In the rows, zero is written as 128.
Known rows, with every way that one mark hangs from another
(j254 (j168 j802)): [139 104 114 164 129 141 147 116 132 133  68 192 139 141 121 111 119  81
  89]
(j254 (j168 (j802 (j406 j152 j954)))): [101  78  90 155 133 139 143 132 146 136 105 193 100 150  90 146 140  87
  40]
(j846 (j406 j802 j954)): [151  94 126  11 134 110 151 128 125 167 109  27 136 149 139 163 121 200
  99]
(j406 j152 j802 j954): [ 74 117 100  86 148 136 135  97 149 148 136 100  90 136 115 174 140 160
  74]
(j168 (j802 (j406 j954))): [146 101 115  81 122 109 133 138 137 143 104 124 124 145 114 140 118 136
  82]
(j254 (j168 (j802 j406))): [144  95 112 152 123 142 139 159 138 133  97 179 143 143 102 127 126  80
  74]
(j152 (j406 (j802 j168))): [139 116 110 136 100 140 134 157 143 170  56 125 125 125 114 142  97 123
 104]
(j846 (j406 j802)): [149 118 135  47 135 133 149 139 117 153 107  40 148 141 132 153 128 165
 112]
(j802 (j168 j254) j406): [154 105 124 146  80 174 126 185 133 128 117 173 133 134 111 158 110  76
  86]
(j168 j254 j802): [153 144 139 120 116 174 144 115 114 102  47 173 134 141 125 130 119  94
  96]
(j846 j406): [162 113 139  90 123 123 149 141 107 137 110  79 145 140 137 127 131 140
 132]
(j846 (j406 (j152 j969) j802 j954)): [113 165 130  40 145 150 146 107 133 156 122  72  83 151 129 174 140 191
  53]
(j802 j406): [133 119 124 118 120 127 119 168 134 128 157 115 132 131 110 143 136 124
 113]
(j954 (j406 j152)): [102 144 117 111 129 158 130 117 129 123 168 144 102 124 125 154 157  93
  97]
(j802 (j168 j254)): [149 114 126 159  89 173 136 141 127 129  90 186 129 131 128 143 104  77
  99]
(j406 (j152 j969) (j802 j168) j954): [ 84 156 104 111 125 159 130 101 161 172 130 154  68 135 126 176 114 140
  30]
(j152 j969): [134 191 145 118 129 147 121 124 135 127 135 148 105 131 134 130 124 146
 102]
(j168 j254 (j802 j406)): [161 135 137 109 110 172 136 158 122 103  78 162 136 146 105 145 124  90
  83]
(j802 (j406 j954)): [138  95 116  81 122 103 122 158 141 142 157 103 118 138 115 153 124 161
 100]
(j152 (j406 j802 j954) j969): [145 178 136  57 129 130 125 137 151 161  73  95  88 141 121 152 102 215
  77]
(j406 j152 (j802 j168)): [ 72 118  95 157 123 167 133 114 147 159 121 149 103 126 117 167 128  86
  73]
(j152 (j406 (j802 j168) j954) j969): [148 155 118  93 101 133 130 145 157 184  61 128  89 138 124 152  82 175
  63]

Rows
[ 98 189 114  92 117 190 128 117 154 163 162 157  83 124 135 184 130  96
  35]  (j954 (j406 (j152 j969) (j802 j168)))
[141  69 101 117  95 109 123 167 148 165 145 137 119 136 119 153 105 122
  85]  (j802 j168 (j406 j954))
[ 97 164 123 110 131 145 117 143 149 130 172 146  69 140 104 163 145 151
  55]  (j802 (j406 (j152 j969) j954))
[103 126 121  84 144 159 151 120 118 142 117  66 119 143 117 164 153 140
  93]  (j846 (j406 j152 j802))
[121  86 100  84 113 117 134 122 152 181 116 110 120 135 137 166  94 149
  77]  (j406 (j802 j168) j954)
[148  71 103 120 122 119 141 147 145 148  99 168 131 151 107 138 117 114
  59]  (j254 (j168 (j802 (j406 j954))))
[110 191 138  74 144 177 146 118 124 143 123  83  95 143 123 166 148 157
  66]  (j846 (j406 (j152 j969) j802))
[172  79 126  42  96 157 161 142 125 168  69  85 136 153 140 179  96 150
  69]  (j846 (j406 (j802 (j168 j254)) j954))
[ 99 106 101 115 131 131 136 122 136 130 112 151  94 146  98 150 143 110
  61]  (j168 (j802 (j406 j152 j954)))
[ 95  74  89 155 104 132 126 149 150 156 153 162  91 134 105 163 128  96
  65]  (j802 j168 (j406 j152 j954))
[119  94 115  93 132 123 154 116 116 142 116  91 101 149 123 143 148 150
 100]  (j846 (j406 j152 j954))
[109 136 110  96 104 216 140 127 139 139 128 163 106 128 125 199 129  68
  49]  (j954 (j406 j152 (j802 (j168 j254))))
[ 98 132 111 150 131 155 133 134 129 116 111 161 107 137  94 141 153  74
  76]  (j168 (j802 (j406 j152)))
[118 117 116 111 117 175 141 130 129 107  84 172  94 151  94 164 139  97
  49]  (j168 j254 (j802 (j406 j152 j954)))
[138  94 114  80 100 161 141 129 147 159  88 134 119 141 134 181  91 139
  65]  (j406 (j802 (j168 j254)) j954)
[135 120 123 115 101 186 139 140 138 145  87 148 131 134 127 172 102 102
  78]  (j406 (j802 (j168 j254)))
[ 91 129 109 151 111 208 140 123 138 134  95 173 101 132 112 182 126  75
  62]  (j406 j152 (j802 (j168 j254)))
[102 140 106 145 104 151 121 147 153 154 160 181  67 137 109 163 124 112
  40]  (j802 j168 (j406 (j152 j969) j954))
